Each row was made from one small tree. The marks that hang from a mark follow it in brackets, in the order of their numbers. Every link used is in the known rows. Write each row's tree.
Known rows:
j673{j19}: [-1.355  0.137 -0.378  0.212  0.419  0.135  0.076 -1.858  0.507 -0.239
  1.169 -1.246  0.936  0.539  0.380  0.956  0.659 -1.921]
j655{j19}: [-0.608  0.476 -0.147  0.342 -0.180 -1.023  0.296 -0.149  0.922 -0.449
  0.510 -0.692  0.183 -0.464  0.092 -0.939 -0.065 -2.065]
j9{j19{j338 j527}}: [-2.219  0.759 -1.139  1.862  1.213  2.031 -0.426  2.437 -0.889  1.376
  1.020 -2.153 -2.119  1.081  0.488 -1.876  2.838 -1.787]
j655{j19{j9 j338 j527}}: [-2.507  1.080 -2.187  2.589 -1.084  2.576 -0.703 -1.298 -0.126  1.426
  2.022 -1.937 -1.001  0.158  0.184 -0.811  2.464 -2.946]
j655{j19{j9 j338 j527{j864}}}: [-1.994  1.248 -2.949  3.404 -2.525  3.224 -0.356 -2.950 -1.183  1.747
  3.140 -1.589 -1.508  0.188  0.729 -0.101  2.240 -3.081]
j655{j19{j9 j338}}: [-3.024  0.514 -1.487  1.380  0.396  1.249 -0.165 -1.898 -0.071  1.143
  1.861 -1.600 -1.348 -0.312  0.275  0.359  2.084 -2.832]
j673{j19{j527}}: [-0.997  0.689 -1.124  1.385 -1.071  1.420 -0.477 -1.316  0.510  0.048
  1.233 -1.597  1.193  1.024  0.360 -0.202  1.064 -2.109]
j655{j19{j9 j338{j527}}}: [-3.329  0.411 -1.517  1.593  0.166  2.567 -0.409 -2.332  0.002  1.853
  2.423 -1.283 -1.772 -0.028  1.010  0.900  1.687 -3.045]
j641{j19{j9 j338{j527{j864}}}}: [-1.909  0.452 -1.363  3.284 -0.743  2.713 -0.313 -5.695 -3.175  2.528
  4.799 -1.142 -1.911  0.505  1.672  3.299  2.956 -1.473]
j338{j364 j527{j864{j19}}}: [ 1.047 -0.133 -1.455  0.756 -1.720  2.286 -0.559 -3.043  2.596  0.529
  0.799 -1.315 -1.274  0.114  1.344  2.166  1.083 -2.132]
j9{j19{j527{j338{j364}}}}: [-0.382  0.972 -2.192  0.974 -1.265  2.965 -0.644  3.737 -2.552  1.434
 -1.813 -1.643 -1.975  0.974  0.834 -3.363  2.980 -2.254]
j9{j19{j338{j364 j527{j864}}}}: [-1.374 -0.083 -1.842  1.773  0.557  3.354 -0.446  0.395 -1.550  1.989
  0.246 -1.922 -4.506  1.364  1.628  0.909  2.945 -1.650]
j673{j19{j527{j338}}}: [-0.906  1.264 -1.751  1.149 -1.467  2.541 -0.529 -0.787 -1.114  0.933
  1.440 -0.625  1.141  0.721  0.937 -2.792  1.251 -3.710]
j527{j338 j864}: [-0.158  1.023 -1.489  0.485 -2.277  0.787  0.521 -0.849 -1.631  1.299
  2.368  1.209 -0.668 -0.332  1.517 -1.346  0.723 -2.827]
j641{j19{j9 j338{j527}}}: [-2.470  0.242 -0.714  2.425  0.852  2.105 -0.626 -4.030 -2.392  2.208
  3.542 -1.469 -1.509  0.419  1.173  2.505  3.174 -1.432]
j527{j338{j364} j864{j19}}: [ 1.376  0.546 -2.030  0.449 -1.851  2.113 -0.321 -2.054  0.935  0.731
  0.394 -0.644 -0.923 -0.490  1.231 -1.013  1.664 -3.590]
j673{j19{j338{j364 j527}}}: [-1.313 -0.306 -1.610  1.087  1.473  2.945 -1.276 -2.053  0.869  1.104
 -0.251 -2.025 -2.015  1.266  1.194  1.182  2.551 -2.489]
j864{j19{j9 j527{j338{j364}}}}: [-0.369  0.958 -3.051  1.087 -3.005  4.077 -1.286 -1.255  0.686  1.518
  0.174 -1.924 -0.476 -0.108  0.687 -1.127  3.208 -3.524]
j864{j19{j9 j338 j527}}: [-2.188  0.685 -1.988  2.050 -0.234  3.193 -1.027 -2.725  2.283  1.540
  3.014 -2.357 -0.493 -0.050  0.349  0.260  3.080 -3.079]

Which tree is each row?
[-0.982 -0.001 -2.744  1.675 -0.921  3.187 -0.767 -4.264  1.405  1.437
  1.494 -2.428 -2.378 -0.047  0.686  2.738  3.499 -2.612] | j527{j864{j19{j9 j338{j364}}}}
[-0.881  1.499 -1.619  2.520 -2.562  2.248 -0.542 -2.182 -4.139  1.982
  2.844 -0.829  0.451  0.221  0.851 -1.028  2.951 -2.167] | j641{j19{j9 j527{j338}}}
[-2.566  0.700 -1.935  1.730 -2.117  2.777 -0.550 -2.713 -0.656  0.961
  2.129 -2.129  0.930  1.082  0.329  1.633  1.934 -2.172] | j673{j19{j9 j527}}
[ 0.524  0.355 -1.897  1.617  0.260  2.462 -1.595 -0.782  3.462  0.580
 -0.300 -2.596 -1.286  0.227  0.316 -1.091  3.240 -2.574] | j864{j19{j338{j364} j527}}
[-2.290  0.103 -2.312  1.592 -0.226  3.165 -1.069 -1.763  0.127  1.750
 -0.211 -2.111 -2.884  0.346  0.880  1.303  2.780 -2.579] | j655{j19{j9 j338{j364 j527}}}
[-0.110  0.017 -1.976  1.557 -0.921  2.480 -0.750 -1.644  0.209  1.751
  0.777 -0.583 -3.526  0.671  1.665  1.486  2.507 -1.718] | j19{j338{j364 j527{j864}}}
[ 0.307 -0.083 -0.616  2.023  1.570  1.330 -1.207 -2.036 -1.140  1.187
  0.306 -1.685 -2.310  0.733  1.123  1.155  3.373 -0.891] | j641{j19{j338{j364 j527}}}
[-1.594 -0.129 -1.202  0.683  2.376  1.462 -0.542  2.495 -0.751  0.995
 -1.638 -2.595 -3.495  0.983  0.424 -0.349  3.543 -1.197] | j9{j19{j338{j364}}}
[-0.523  0.684 -1.109  1.625  0.711  1.806 -0.960 -1.238  3.314  0.696
  2.207 -1.809 -0.293 -0.122  0.373 -1.609  2.152 -3.065] | j864{j19{j338 j527}}
[-1.834  1.403 -2.419  1.159 -3.384  2.794 -0.419 -0.096 -1.871  2.015
  2.121  0.015 -0.122  0.051  1.006 -1.550  2.346 -2.794] | j19{j9 j527{j338}}
[-1.674  0.909 -1.434  3.423 -0.442  2.092 -0.933 -3.018 -2.437  1.822
  3.172 -2.113 -0.684  0.640  0.384  0.837  3.983 -1.272] | j641{j19{j9 j338 j527}}
[ 1.431  1.275 -2.998  1.736 -4.311  2.654 -0.660  0.150 -1.772  1.492
 -0.138  0.030 -1.542  0.420  1.393 -2.121  2.337 -2.534] | j19{j527{j338{j364} j864}}
[-2.608  0.867 -2.137  2.034 -1.320  2.531 -0.785 -0.874 -0.204  1.965
  2.422 -1.270 -1.382  0.467  0.444  0.496  3.322 -1.919] | j19{j9 j338 j527}
[-0.569 -0.180 -1.389  0.654  0.732  1.919 -1.065 -0.041  1.244  1.366
 -0.452 -0.862 -3.114  0.623  1.126  0.593  2.671 -1.533] | j19{j338{j364 j527}}
[-0.481  0.302 -1.031  1.328  0.694  1.280 -0.084 -3.235  2.527  0.726
  3.266 -1.056 -0.955 -0.457  0.929  0.359  1.512 -3.050] | j527{j864{j19{j338}}}
[-1.497  1.279 -1.423  0.987 -0.736  2.381 -0.037  3.414 -2.643  1.468
  0.781 -0.873 -0.854  0.651  0.945 -3.920  1.836 -2.717] | j9{j19{j527{j338}}}
[-0.366  1.452 -2.472  2.098 -3.109  3.252 -0.244 -2.246 -2.214  1.245
  2.576 -0.276  0.555  0.805  1.480 -2.002  1.036 -3.910] | j673{j19{j527{j338 j864}}}
[-1.633  0.390 -0.661  1.287  1.329  1.269 -0.363 -0.893  1.194  0.897
  1.606 -0.707 -1.555  0.006  1.057 -1.037  0.702 -3.017] | j655{j19{j338{j527}}}
[-1.873  1.655 -2.491  1.769 -3.147  2.729 -0.318 -0.591 -1.832  1.511
  1.741 -0.666  0.158 -0.270  0.692 -2.744  1.519 -3.808] | j655{j19{j9 j527{j338}}}
